Each row was made from one walk, in order. Every step used is in the known rows, and no mark comes twice. Write each row's walk.
(in the rows, 128 means zero)
Known rows:
T-D-J: [107  78 153 119 110  71 179 166  83 160  98 133 102  93 119  96 162 171
 142 166 124 117 148  86 110  99  53 150 168 134  73 221 214 148 157 104
 115]
N-S: [133 100 129 156  84 141  90 149 132 128  84 160 135 154 126 109 119  85
 124 121 125 154  98 146 108 221 195 193 156  89 165 184 167 145 103 151
 185]
B-F-N-G: [176 163 186 149 133 178 101  88 111  97  97 155  96 100 135 162 133 180
 151  95 153 122 111 153 127 138 114 121 107 134  84  93 147 157  66  97
 174]
N-G-A: [110 103 103 113 130 145 175 172 126  68 141 119 164 130 112 110 114  96
 138 104 135 149 123 164 124 116 148 128 131 122 171  81 103 156 108 114
 166]
T-D-J-G: [118  78 156 112 126  94 174 149  79 160 109 140  85 112 108  76 173 146
 140 155  98 108 161  98 113  95  59 132 160 140  87 214 197 160 161  82
 125]
T-D-H-G-N-S: [139  69 170 164  84 124  97 145 118 124 151 116  96 134 127 110 167 150
 123 143  97 147 138 113 131 108 121 162 162 146 111 227 159 116 176 130
 118]
S-N-G-J: [111 130 168 147 181  98 117  97 166 147  95 137 163 105  87  91 125 104
 119  77 144 147  98 106 110  89 107 132  89 100 160  88 110 156 171 137
 144]
G-H-D-T-F-N-S: [166  97 135 124 130 109 121  71 157 155 100 132 142 138 125 130 120 192
 140 192  95 131  85 118 176 107 143 112 160 131  90 155 121 108 124 119
 137]
G-H-D-J: [147  93 104 139 149  85 169 117 149 164  69 129 171 130 101 114  94 192
 103 188 143 124  71  93 157  94 120 102 136 155  89 179 115 117 137 143
 113]
F-N-G: [145 160 153 122 143 169 146 107 118 108 125 134 142  85 101 129 147 167
 129 130 115 130 118 159 145 142 150 132 144  86 125 116 136 142 116  85
 160]
S-N-F: [142 177 190 158 138 121  98 102 132 138  90 111 122  78 119 122 115 161
 122 125 128 117  84 114  84 144  94 130 117 125 134 108 134 117 164 170
 116]
J-G-H-D: [172 115 123 146 165 137 131  98 143 138 125 152 135 161  98  77 111 113
 112 155 112 104 101 129 155 120 142  80 152 145 131 171  83 145 145  82
 143]
G-H: [139 110  97 158 122 121 133  96 149 156  79 175 178 120 141 102  86 181
  91 160 155 139  59  94 131 132 121 118 140 148  88 177 108 108 134 148
  93]
E-G-H-D-T: [ 99 132  51 117 102 115 112  97 166 181 115 122 127 174 117 117 146 148
 115 194 134 174  60 152 164 124 127 127 138 129 140 106 104 110 148  96
 108]
E-G-H-D: [116 142  58 125 103 120 118 104 173 170 107 120 135 162 106 120 128 151
 109 191 150 173  46 157 172 143 126 123 135 133 136 111  93 101 155 104
 105]
S-N-F-B: [161 180 191 147 128 127  79 123 118 127 120 118 132  93 122 123 109 151
 106 115 132  91  96 113 111 167 101 130 117 108 145  81 128 123 150 175
 108]
S-N-G-E: [121 152 142 144 152 118 115  93 170 141 101 128 167 113  76 104 122  93
 115 106 112 138 110 125 104  98  95 149 117  99 168 112 129 131 163 124
 147]
H-D-A-G: [108  99 123 163 122  80 135 184 138  99 168  99 116 134 118 185 126  62
 152 162 119 104 128 128 159 105 178 138 171 118 113 141 119 115 136  90
 137]
J-G-A: [133 114 116 112 146 160 142 132 109  98 149 169 124 138 118  86 107  70
 119 116  94  85 173 143 105 142 133  85 133 130 162 122 102 157 129  99
 140]
T-F-B: [192 154 184 121 116 101 107 120  89 114 135 156 107 106 165 111 132 155
 143  87 151  77 142  97 132 176  91 107 166 113 104 109 182 172 127 108
 134]
A-G-N-S: [148 113 115 142 135 184 107  97 103 136 161 130 152 130 111 144 113  73
 144  88 143 144 134 118  76 125 204 136 134 154 180 105  84 116 121 168
 119]
A-D-T-F-B: [132 131 150  79 141  78 129 157 100 143 173  73  81 149 183 150 167 147
 185 114 126  98 196  97 142 149 104 155 177 120  67 181 191 137  88 130
 145]
B-F-N: [177 164 194 156 126 164  94  83 100 112  88 173  95  85 153 170 121 193
 144 110 156  99 120 134 121 152  98 119 111 128  63 121 162 144  79 110
 155]
H-D-A: [107  94 143 164 133  60 129 194 148  94 137 116 113 126 118 170 119  78
 136 183 118  89 130 125 163 123 169 145 175  98  84 168 155 129 134  93
 145]
D-A-G: [ 63  98  94 156  86 134 115 146 119 123 163 169 112 130 166 168 134  47
 113 112 107 133 124 104 108 114 174 146 135 116 105 100 111 107 116 109
  82]
E-G: [ 88 161  67 126  91 127 112 126 132 161 114 137 113 146 125 108 154 113
 115 148 157 164  81 158 120 171 124 145 133 107 157 108 140 133 145  94
 116]
A-D-H-G: [127 130 125 136 118 113 129 178 128 128 163  54 100 167 153 150 150 152
 131 108 144 145 147 116 145 145 130 156 131 151 102 233 130 100 128 165
 131]
H-G-A-D: [141 104  91 108 102 122 188 192 126  86 198 107 166 163 108 132 143 136
 155  97 135 107 178 159 149 122 103  99 118 148 171 151  82 102 148 157
 149]
D-A: [ 61  97 119 161 100 108  99 161 134 120 122 193 108 119 170 147 123  65
  90 139 101 111 131  98 112 138 159 151 141  93  67 137 167 126 113 112
  92]
S-N-G-J-Z: [104 151 175 152 176  96 102  99 176 155 113 137 165  94  99  96 131 102
 118  67 143 137 115 122 110 107 103 140  76 108 167  80 105 172 176 132
 144]
G-N-F-B: [205 170 194 143 168 167  80 141  81 109 126 143 138  96 137 128  83 145
  93 142 163  69 154 108  90 157 170  99 127 153 122  90 138 133  93 203
  90]
E-G-N-F-B: [145 189 110 113 125 177  71 119 113 149 131 129 107 142 126 120 127 127
  96 161 155 130 115 150 115 171 148 113 103 136 160  47 120 119 119 152
  78]
S-N-G-H-D: [122 120 147 143 171 111 115  95 195 129 118  97 168 112  62 103 116 138
 122 123 120 152  63 119 137  89 104 129 121 108 134 102  85 127 182 125
 149]

Write each row's walk:
[137 132 134 133 139 125 117 166 131 127 166  58 103 157 143 151 140 151
 125 110 142 135 165 106 139 133 136 148 127 154  96 221 129  94 131 178
 119] -> A-D-H-G-N
[173 154 177 132 130 187 112  92 114  78 106 153 104  96 138 171 117 177
 154  99 142 114 126 163 132 131 107 107  92 135  93  75 135 149  65 108
 163] -> B-F-N-G-A
[135 101 124 182 100 161  70 114 119 135 126 132 129 162 129 107 147 127
  69  86 117 155 117 111  99 118 181 136 106 148 166 171 122 127 142 175
 120] -> D-H-G-N-S
[ 90 101 101  69 128 111 168 173 117  99 169  98 130 128 168 163 104 125
 163 145 105  96 212 122 125 127 110 134 144 123 105 145 143 104  94 163
 122] -> G-A-D-T
[105 114 109  96 118 132 153 176 130  81 156  84 124 124 170 173  80 136
 126 141 119 113 186 115 133 143 120 137 124 137 102 157 128  85 109 187
 101] -> G-A-D-H
[ 99 109  99  61 137 113 197 186 116 103 129  95 135 118 140 154  88 144
 144 143 120  95 209 111 123 130  87 116 108 136 105 147 150 102  99 183
 108] -> G-A-D-J
[117 128 149  89 148  73 141 146 108 153 155  72  76 139 182 148 169 153
 192 123 121 115 185  97 125 132 102 154 175 132  60 201 191 132  98 129
 154] -> A-D-T-F
[132 100  89 125  93 127 179 176 112  85 177 151 183 150 104 108 143 130
 133  92 132 105 154 158 128 116 109  88 119 142 194 128  85 120 157 140
 149] -> H-G-A
[ 98 152  46 126  91 139 108  87 165 181  95 155 138 158 125 102 127 157
  93 171 151 184  43 145 143 154 116 125 119 134 136 108  98 102 147 113
  87] -> E-G-H
[160 130 153 138 201 167  96 101 109 136 136 171 120 129  96  66 117  76
 106 115 111  79 174 114  82 127 155  84 138 136 136 145 123 169 138 106
 127] -> J-G-N
[ 71 146  47  57 104 139 153 147 141 143 132  97 104 158 125 141 131 125
 132 157 130 151 147 159 139 155  94 125  91 123 148  85 128  99 125 140
  96] -> E-G-A-D-J
[ 94 185  98 140 111 103  96 107 143 200 101 175 128 140 166 108 151  99
  99 121 182 147 121 157 134 169 125 134  68 135 185  85 117 164 149 112
  95] -> E-G-J-Z
[100 134 150 144 163 114 113 108 172 126 117 111 157 102  74  99 136 113
 126  88 123 145  89 123 100 109 105 146 124  89 148 100 119 149 175 120
 158] -> S-N-G
[157 153  77 152  98 144 161 102  77 158 136 146 166 138 140 154 117  71
 134 114 147 129 136 124  92 105 147 142 146 165 196 140 102  98 117 122
 111] -> A-G-E
[186 149 194 151 109 185  70  77 115 108  78 177  88 107 146 170 120 170
 145 107 134 117 114 146 128 181 129 138 107 125  86 124 168 143  62 127
 174] -> B-F-N-S
[165 147 143 120 152 163 153  91 148 113 126 122 153  97  85 132 129 193
 130 163 113 136  93 159 179 122 153 112 144 103 111 115 102 122 123  87
 152] -> F-N-G-H-D
[ 97 114 122 152 115 165  94 131 110 119 162 165  99 122 167 173 117  60
 108 123 103 123 143 102  90 103 188 123 116 148 102  67 108  93 104 145
  62] -> D-A-G-N-F
[114 118 132  50 134 126 164 139 117  97 170  94 112 110 170 171 115 160
 178 148  85  90 221 124 134 127  94 114 138 127  87 122 152  96  95 153
 120] -> G-A-D-T-F-N
[186 171 192  73 148 144 157  82 126 100 136 105  91  83 140 144 141 201
 189 111  99 119 155 136 143 131  84  91 137 127  84  97 157 133 124 101
 153] -> T-F-N-G-A-D
[ 93 150  77  39  87 167 114 104 151 136 153 100  79 164 142 157 148 136
 160 161  84 159 156 176 155 168 112 131 111 111 147  62 137  92 110 124
 119] -> E-G-A-D-T-F-N-S
[144 104  73 137 123 130 178 102 110 162 142 103 169 139 109 141 117 142
 141 125 155 156  70 106 131  78 148 109 135 179 156 122  54 101 140 132
 106] -> A-G-H-D-J
[108 115 125 144 111 171  81 139  98 108 180 168 108 132 169 179 115  50
 100 118 105 106 152 101 110 117 193 121 115 137 109  50 101 100  96 151
  54] -> D-A-G-N-F-B
[ 82 156  51  70  98 142 137 151 150 125 152  96 110 155 132 151 121 120
 141 162 138 150 143 172 146 167 105 131 116 118 146  90 117  91 130 132
 101] -> E-G-A-D
[ 86  67 164 151  87  82 123 178 124 108 147 160  83  97 154 139 155 113
 141 185  94 112 151 100 141 118  97 170 187 108  35 205 193 114 157  85
  95] -> T-D-A
[116 113 106  91 140 145 184 190 139  65 160  77 147 142 115 133 116 104
 161 110 134 151 144 165 143 124 145 137 131 128 151 107 102 138  98 132
 170] -> N-G-A-D
[128 142  82  96  96 145  94  61 172 179 108 122 105 170 116 127 153 168
 132 193  98 179  63 165 182 143 131 122 127 122 137  84 113 100 135  96
 122] -> E-G-H-D-T-F-N-S
[ 90 128 143 114 155 132 112 115 180 105 139  74 138 113  90 128 114 119
 125  95 101 152 124 120 116 101 101 140 100 104 142  87 100 117 165 153
 136] -> S-N-G-A-D-H
[137 113 139 153 162 100 166 147 110 134  85 159 166 142 130  83 133  83
 122  78 187 162 102 131 129  97 168 129 103 133 176 106 115 190 110 111
 164] -> N-G-J
[153 122 131 128 167  73 181 157 105 152  89 107 122 148  74 110 130  94
 127 171 117  77 158 124 137  91 125 109 144 139 148 184 163 160 129  91
 168] -> H-D-J-G-E
[115 108 120  73 137 134 180 163 130  82 167  75 125 147 138 131 143 114
 182  98 110 148 159 158 137 101 130 127 132 135 142  88 118 152  91 116
 177] -> N-G-A-D-T-F
[126 108 125 194  99 114 111 122  98 158 105 156 137 162 163  98 150 132
  66  69 153 155 106  96 117  96 151 123  87 159 176 169 118 143 151 152
 105] -> D-H-G-J
[151 126 140 185 106 159  88 121  95 133 127 119 120 145 146 113 146 155
  66  96 130 142 112 110  94 103 163 118 102 175 158 154 114 120 143 174
 101] -> D-H-G-N-F
[ 97 130 143 105 166 125 131 127 181 102 147  84 151 107  80 125 114 117
 144 100 108 136 132 129 120 109  94 135 107  97 141  86 100 119 164 146
 149] -> S-N-G-A-D
[158 157 165 120 163 152 153  91 111 132 101 160 151  91 115 121 135 156
 123 117 136 130 127 145 153 124 156 115 112  99 136  98 129 152 114  98
 146] -> F-N-G-J
[153 144 105 146 125 133 162 139 120 120  96 141 167 151 113 105 129  72
 114 123 139 148 121 163 120 110 148 155 145 134 185 142 139 154  94  95
 174] -> N-G-E
[127 162 178 182 155  61 118 128 119 185  88 202 166  92 196 108 117 105
 100  91 201  89 166 109 117 152 133 128  73 147 155 146 134 195 136 144
 114] -> G-J-Z
